Every row comes from one small tree of marks. The marks that hang from a mark follow it in brackets, in alphabetical order. Every link used is in the known rows. Which tree was each row made from?
Known rows:
rupo(bisab vuvo): [  5.7  10.3   7.2  -4.4  34.4  -2.4   6.1 -58.4  -8.5  16.3 -12.7   8.2
 -13.5  17.3  -2.6   9.9  -2.6  21.1   8.7  -5.7  -6.3   9.9 -40.3 -12.4]
vuvo(lakig(bisab narid)): [ -0.6  13.6  -0.8  -3.9  -8.4   0.5  -4.5  21.5  -8.6  -9.2 -13.1   0.3
  11.4 -27.2   1.2  -4.5   4.9  16.4   6.9  -2.0   0.9  20.6  34.5   1.0]
rupo(bisab vuvo(lakig(narid))): [ 12.4  14.2 -15.5 -11.4  26.5   3.8   9.4 -13.3   1.1  -8.6  -6.9   5.6
 -15.4  15.0  -1.6  12.0 -10.4  23.2   6.6  -0.8  -7.5  18.0 -27.4  -0.3]
menet(rupo): [-19.6  17.2  21.7 -12.9 -10.7  -9.0   4.5  -8.4 -17.4  18.3 -17.3   9.5
  37.3 -11.1  -2.5 -12.3  17.5  14.5  13.0  -9.4  11.0 -15.4   7.8 -11.4]
rupo(vuvo(midu)): [  8.5  -2.8  14.7  -3.5  16.6   5.6  -6.6 -14.8  -3.6   7.0 -14.6 -14.8
 -12.6   7.4  13.8  -8.0   6.6   9.0   4.2  -0.9  -3.1  -1.8 -29.7   0.1]
lakig(bisab narid vuvo): [  7.0  -5.1  10.0  13.2 -12.2 -14.7 -19.0 -17.7 -21.2   5.0 -14.0   4.4
   3.4  -5.7  14.2  -5.3  -1.1  24.5  17.0   2.3  17.0  39.9  32.5   1.5]
vuvo(lakig): [-16.1  18.4  12.0 -18.4   6.3   1.9  12.1  27.5   1.3   6.7 -11.5   0.2
  20.7 -19.3   0.6   7.3  16.7   8.8   1.4 -13.0   0.6  -9.7  -2.5  -5.2]
vuvo(lakig(narid)): [-14.1   9.9  -4.2 -19.5  -8.5   5.6   6.4  25.0  -0.5 -16.4 -11.1   1.9
  22.2  -7.9   1.4   0.4  16.9  14.5   5.5  -4.6   0.6   0.7   4.5   1.5]
menet(lakig): [-21.5  16.5  15.0  -5.9   2.1 -19.0  -5.5  13.8 -13.1  18.5 -18.5   8.2
  18.2  -8.9  14.4   2.0  21.5  13.1  14.2  -9.1   2.6 -19.0  12.1  -0.4]
tevav(narid(pidev)): [-24.3 -11.5   3.1 -22.6  45.8 -18.3  10.2   7.3   4.3   2.6 -25.3  13.2
  19.5  -0.1  -7.0   8.8  17.5  26.3   6.8  -5.4 -12.0   9.2 -34.4 -14.3]
midu(vuvo): [-16.7  -0.2  27.2  -4.9   9.6  11.7  -6.5 -13.9 -11.2  -5.5 -11.4   7.0
   9.5  -0.8  11.7  -2.6  29.2  15.1   7.3  -8.1   8.1 -19.7 -24.1 -10.2]
midu(vuvo(lakig(bisab narid(pidev)))): [  1.8  -1.1  11.5   4.0  26.4   7.4  -7.4  10.0 -10.3 -25.4 -15.1  11.3
  -5.6 -17.2   8.0  -5.9   8.6  25.2   1.5  -2.4   2.8  13.7   0.8   1.0]
bisab(lakig): [-29.2   0.3  21.5  -7.2  27.1  -2.6   3.5  13.8 -10.6   6.4 -28.1  -0.8
  24.9 -12.9   2.1   4.6  11.4  25.3  12.2 -10.9   1.1 -18.1  11.1 -15.4]
vuvo(lakig(bisab narid) midu): [ 12.4  16.7   4.8  -4.0 -11.3  12.9  -9.3  30.5  -2.5 -22.3 -15.9 -13.6
 -12.1 -24.0   9.0 -13.9  -2.6  -0.9   3.9   1.5   9.3  15.1  32.6  10.5]
menet(lakig rupo(vuvo)): [ -5.0  15.4  15.7  -1.7  10.6 -27.9  -1.2   3.0 -27.8  31.7 -16.1   7.7
  30.7   5.2  16.0  -8.3  11.4  26.2  16.9  -4.5   2.1 -24.7   0.8  -2.1]
lakig(bisab narid vuvo(midu)): [ 14.0  -2.0  15.3  10.7 -13.5  -3.4 -25.1 -11.2 -14.7  -8.3 -17.9  -9.8
 -21.9  -0.4  20.8 -12.3  -5.3   4.3  11.5   5.1  23.5  31.6  31.6  10.8]
vuvo(lakig midu): [ -1.3  23.9  16.8 -19.9   7.5  12.8   8.4  39.3   8.5  -5.3 -15.4 -11.6
  -4.6 -17.9   6.6   1.8   9.0  -7.8  -2.4 -10.0   6.5 -15.9  -5.9   3.8]
menet(lakig(bisab narid vuvo) rupo): [  4.1  18.8  13.6  14.2 -23.0 -40.0 -20.9  12.9 -34.2  16.4 -18.8  13.2
  22.2  -1.0  22.2 -12.4  -0.3  26.3  25.5   0.3  27.1  10.6  60.4   9.3]
vuvo(lakig(bisab)): [ -0.7  21.6  15.4  -2.8   2.4  -1.0   4.3  24.4  -7.4  12.9 -12.9  -2.6
  11.6 -41.0   0.2   1.5   6.3   9.5   0.9 -10.2   3.7   3.8  23.8  -6.0]
lakig(bisab narid(pidev) vuvo(midu)): [ 16.1 -13.2  17.9  11.3  13.6 -12.5 -21.0 -27.6  -8.5  -3.3 -25.9  -0.2
 -31.8   1.8  16.1 -12.9  -9.6  12.2  11.9   3.0  19.5  43.1  14.2   8.4]
bisab(lakig(vuvo)): [-13.6  -3.3  27.0   6.4  30.3 -18.1  -1.2  17.7  -8.9  13.9 -25.8  -0.8
  17.5   1.4  11.8  12.2   2.0  25.2  12.5 -10.8  17.5  -9.6  12.6 -11.0]
menet(rupo(bisab vuvo(lakig))): [ 11.2  34.0   4.3 -14.3  33.0 -10.2  21.3  -3.0  -8.2  17.6 -12.7   8.5
   6.2   2.5  -8.0   8.6  -9.0  19.8   4.4  -8.8   4.7 -10.8 -23.1 -10.8]

Which tree is each row?
[ -0.8  -8.7  -0.6  -3.6  71.6  -7.6   6.9 -39.7  -5.0 -10.5 -31.6  12.2
 -15.3  31.6  -2.1  10.2 -17.6  46.9  12.7   0.2 -16.7  17.5 -27.7 -13.3]
rupo(bisab(lakig(narid(pidev))) vuvo)
[ 10.6   6.4   7.6  -7.6  18.5   0.9  -1.9  17.3   1.7 -20.9 -23.5  -4.0
 -28.7 -17.9   4.3 -13.6  -6.0   6.1   0.1   0.3   1.3  26.0  16.4   9.1]
vuvo(lakig(bisab narid(pidev)) midu)
[ -9.1   0.8   8.5   2.5  11.2 -25.0 -14.6  -4.0 -21.3   0.5 -25.4  14.1
   2.7 -11.4  12.2 -11.4   4.5  28.2  19.0   0.5  -1.1  22.7  28.5   5.2]
menet(lakig(bisab narid(pidev)))
[ -4.0 -15.6  18.3   0.5  40.6  -9.5  -5.4  10.8  -1.1 -14.7 -35.0  -3.0
 -18.9  20.7  17.2  -2.3  -8.8  22.8  12.2  -1.5  13.7  11.6   5.2   4.0]
bisab(lakig(narid(pidev) vuvo(midu)))
[ 27.7  24.1  20.7   3.2  14.8  -2.9   3.8  19.2 -14.2  16.5 -16.3 -12.0
   0.6 -18.8   5.1 -13.7 -13.2   5.3   0.5  -3.3  13.1  -3.1  13.2   0.2]
menet(rupo(vuvo(lakig(bisab) midu)))
[-14.3  -0.4  -1.9 -19.2  15.4  -0.9  10.3   7.8   6.6 -14.2 -18.0   9.6
   7.6  -6.7  -1.0   0.3  10.9  22.4   3.0  -9.0  -6.8  10.2  -7.7  -1.9]
vuvo(lakig(narid(pidev)))
[  2.9  14.9  25.1   4.1  15.3  11.2  -2.8  24.3 -11.8  -6.2 -10.2   1.2
   5.0 -32.5   6.2   1.7  16.3  13.1  -0.8  -9.4  11.3  -7.7   2.7  -3.6]
midu(vuvo(lakig(bisab)))
[  4.1  23.5  28.8  14.7  -5.2 -44.4 -13.0  13.7 -31.0  40.9 -21.8  11.8
  22.5 -15.7  18.2  -5.1  -0.5  15.2  19.0  -7.0  32.7  -3.5  47.7   0.9]
menet(lakig(bisab vuvo) rupo)
[ -1.7  -8.6  17.4   0.0  17.5   0.4 -15.9  32.5  -4.3 -18.0 -30.2  -9.5
  -6.1  17.7  23.8  -2.5  -4.5  14.9  15.5   1.3  23.9   0.7  24.3   4.6]
bisab(lakig(narid vuvo(midu)))
[-18.5  20.1   4.0 -12.7 -25.3 -21.5  -9.7  18.3 -23.6   0.3 -20.7  13.0
  40.4   2.1  12.6 -15.5  14.9  23.8  24.7   0.2   9.4 -21.9  32.7   6.0]
menet(lakig(narid) rupo)
[-12.3  -6.7   9.6   3.7  16.0 -11.3  -6.6  21.2 -11.3  -7.4 -24.2   0.6
  15.5   9.4  14.1   7.4   4.0  33.0  19.4  -1.9  13.9   5.8  24.4  -4.6]
bisab(lakig(narid vuvo))
[-10.1  -3.6   8.4 -11.3  24.8  12.5   4.5   7.5   2.0 -33.0 -13.8  12.6
   1.2  -0.3   9.8  -4.0  20.1  23.8   2.4  -7.6   0.8  -4.1 -30.7   1.5]
midu(vuvo(lakig(narid(pidev))))
[ 16.6   3.1  -4.0   5.7   9.0  -0.7  -4.9   8.0 -12.8  -2.3  -7.2  -5.8
   2.7 -11.5   7.2  -2.1  -4.8  27.0   3.8   1.8  -8.3  30.3  14.6   1.3]
rupo(vuvo(lakig(bisab narid)))
[ 16.3   8.8  11.0  -9.0  23.7  10.3   9.4  25.4   5.4   3.5 -11.4 -16.4
 -14.2  -4.2  13.7  -0.6  -0.7   4.6  -2.4  -5.7   1.7  -7.7 -28.6   1.8]
rupo(vuvo(lakig midu))
[  3.0   7.9  10.0   4.9  -1.2  14.1 -13.8  25.4 -12.2 -26.6  -8.4   4.2
   5.5 -21.0   8.9  -6.3  13.2  20.3   5.4  -0.9   7.4   3.3  12.6   3.2]
midu(vuvo(lakig(bisab narid)))
[ -3.8  -1.3  32.1   1.4  33.1  -7.8  -6.4  31.0  -5.1   3.6 -28.9 -11.3
  -5.4   4.9  16.9   4.8  -3.2   9.2   9.3  -6.9  23.8 -12.1   7.7  -5.3]
bisab(lakig(vuvo(midu)))
[ -0.7  17.6  19.9  -3.2  53.8 -12.8  12.4 -13.6 -17.4  19.5 -27.4   9.2
  13.6  17.9  -8.9   6.3 -13.2  36.0  14.3  -6.7   0.3 -19.8 -10.4 -20.6]
menet(rupo(bisab(lakig) vuvo))
[ 17.3  11.9  14.9  -6.7  37.4   8.5   0.5 -49.1  -1.7   6.5 -15.4  -6.8
 -40.7  17.7   5.0   1.0  -7.8   5.1   6.2  -2.3   0.6   5.1 -39.3  -5.6]
rupo(bisab vuvo(midu))
[-12.3   4.8   6.3 -12.3  -1.4  20.3  -3.7  34.4  -2.2 -33.3  -8.1   2.8
  12.4  -2.4  13.8  -0.1  22.7  15.7   5.3  -3.0   6.0 -13.1 -13.4   1.6]
midu(vuvo(lakig(narid)))
[-27.7 -12.3   9.9  -9.2  39.9  -5.6   2.5   0.0  -7.2 -16.1 -34.3   7.2
  20.6   3.9   1.0  -2.1   7.2  38.1  13.7  -2.8 -11.1   4.6   4.1 -12.0]
bisab(lakig(narid(pidev)))
[-12.7 -20.5  12.7   1.2  37.6 -20.2  -3.3   4.7  -8.0  -8.2 -33.2   7.9
   6.3  19.7  10.3   6.1  -2.6  39.0  13.6  -5.2   8.7  16.0   3.8  -6.3]
bisab(lakig(narid(pidev) vuvo))
[ 12.0  -0.4   2.7  -4.3  47.6  10.0  -4.1 -12.5  -1.4 -19.2 -28.2  -9.1
 -32.8  31.5   9.2   3.7 -18.8  24.1  14.3   5.3  -4.1   4.0 -11.6  -2.1]
rupo(bisab(lakig(narid)) vuvo(midu))
[  1.7  -3.4  13.4  15.9  11.1 -39.3 -19.0  -9.8 -20.1  10.1 -24.7  15.1
  -4.9   2.0  21.5   0.4  -2.2  30.4  18.0  -1.7  16.2  31.1  28.4  11.2]
menet(lakig(bisab narid(pidev) vuvo))
[  1.9  33.8  20.3   1.1  10.3 -38.7   0.1  -5.5 -18.4  33.8 -23.0  21.3
   3.4  16.2   8.9   8.4  -5.5  14.9  20.1 -11.9  32.4 -17.0  13.7  -0.2]
menet(lakig(vuvo) rupo(bisab))
[ 21.2  21.1  24.8  11.2   9.6 -20.9 -14.9  14.6 -27.9  25.8 -22.3  -7.1
   0.3  -7.3  21.3 -20.3  -7.8  11.8  14.8   1.8  12.1 -12.4  17.8   5.7]
menet(lakig(bisab) rupo(vuvo(midu)))
[ -6.3  24.9  25.8   0.3  37.4 -23.8  10.3  -4.1 -17.2  21.7 -30.2  14.0
  11.8   9.8  -2.7  12.4 -13.3  26.8  15.8 -11.9  26.6 -19.9  14.3 -16.4]
menet(rupo(bisab(lakig(vuvo))))
[  1.8 -12.6  12.8  -4.4  12.9  -6.4  -9.7 -25.4   0.0 -10.2 -25.1   2.8
 -26.4  22.4  19.5 -12.4   3.1  10.9   8.7  -1.7  14.2  23.7 -11.9   7.7]
lakig(narid(pidev) vuvo(midu))
[ 15.9  21.7  16.4   3.5  13.4 -13.1   7.0  20.4 -21.1  23.7  -9.7   0.0
  23.2 -22.7  -0.7  -6.2  -6.1  21.2   1.5  -7.3   1.2   3.0  12.0  -5.2]
menet(rupo(vuvo(lakig(bisab))))
[ 10.0  22.2  21.6  -5.0   3.5   7.4  -1.8  30.1  -2.4   0.1 -18.0 -13.9
 -12.8 -35.5   4.6  -7.5  -0.1  -7.2  -0.5  -7.7  11.6   1.2  21.1   2.2]
vuvo(lakig(bisab) midu)
[ -4.5   2.6   5.6   2.2  30.7 -11.4  -3.2  -6.6  -7.6  -8.5 -27.7  10.1
  -7.6  20.6   6.5  18.7 -11.5  31.4  19.9  -1.8  15.8  10.1  11.8  -5.9]
rupo(bisab(lakig(narid vuvo)))
[-19.1  11.4  10.5 -14.5  47.1 -12.2  11.2 -19.8 -13.5 -11.3 -38.2  23.1
  10.7  17.4 -11.4  -3.5  -9.7  40.2  17.2  -5.4   1.7  -5.3   2.9 -14.9]
menet(rupo(bisab(lakig(narid(pidev)))))
[  1.4  21.0   9.5 -10.7  13.6  -8.5  14.4  21.8  -9.4  20.6  -9.7   1.0
  33.4  -8.6   0.9  -1.8   0.9  22.3   0.8  -9.2   1.5 -15.9 -12.3  -7.5]
menet(rupo(vuvo(lakig)))
[  0.3  -0.8  -4.3  -1.0  49.5   0.5  -1.3 -27.2  -8.7 -10.7 -24.8   2.7
  -7.3  26.3   1.0  11.9 -13.0  39.6  17.7   2.2 -11.0   8.5 -10.0 -10.4]
rupo(bisab(lakig(narid)) vuvo)
[ -1.5  14.1   1.4 -19.8 -10.4  19.2  -2.5  32.0   6.7 -26.5 -15.2 -13.0
  -0.6  -3.7  12.3 -10.0   6.7   1.9   3.6  -0.7   4.9  -4.4   9.2  10.4]
vuvo(lakig(narid) midu)
[ -5.6  11.5  19.6   2.5  45.0 -16.2   4.3 -10.9  -7.2  13.1 -27.7   8.2
  -6.4  11.6   1.5  24.4 -13.3  23.8  15.0 -10.8  22.4  -2.0  -0.5 -14.6]
rupo(bisab(lakig(vuvo)))
[  9.7   7.4 -13.7 -11.1  54.3  -5.3  15.0 -31.4   5.8  -9.3 -17.4  14.6
 -20.7  19.9  -5.0  12.0 -13.1  34.0   0.9  -2.8 -15.3  25.6 -43.6  -2.8]
rupo(bisab vuvo(lakig(narid(pidev))))
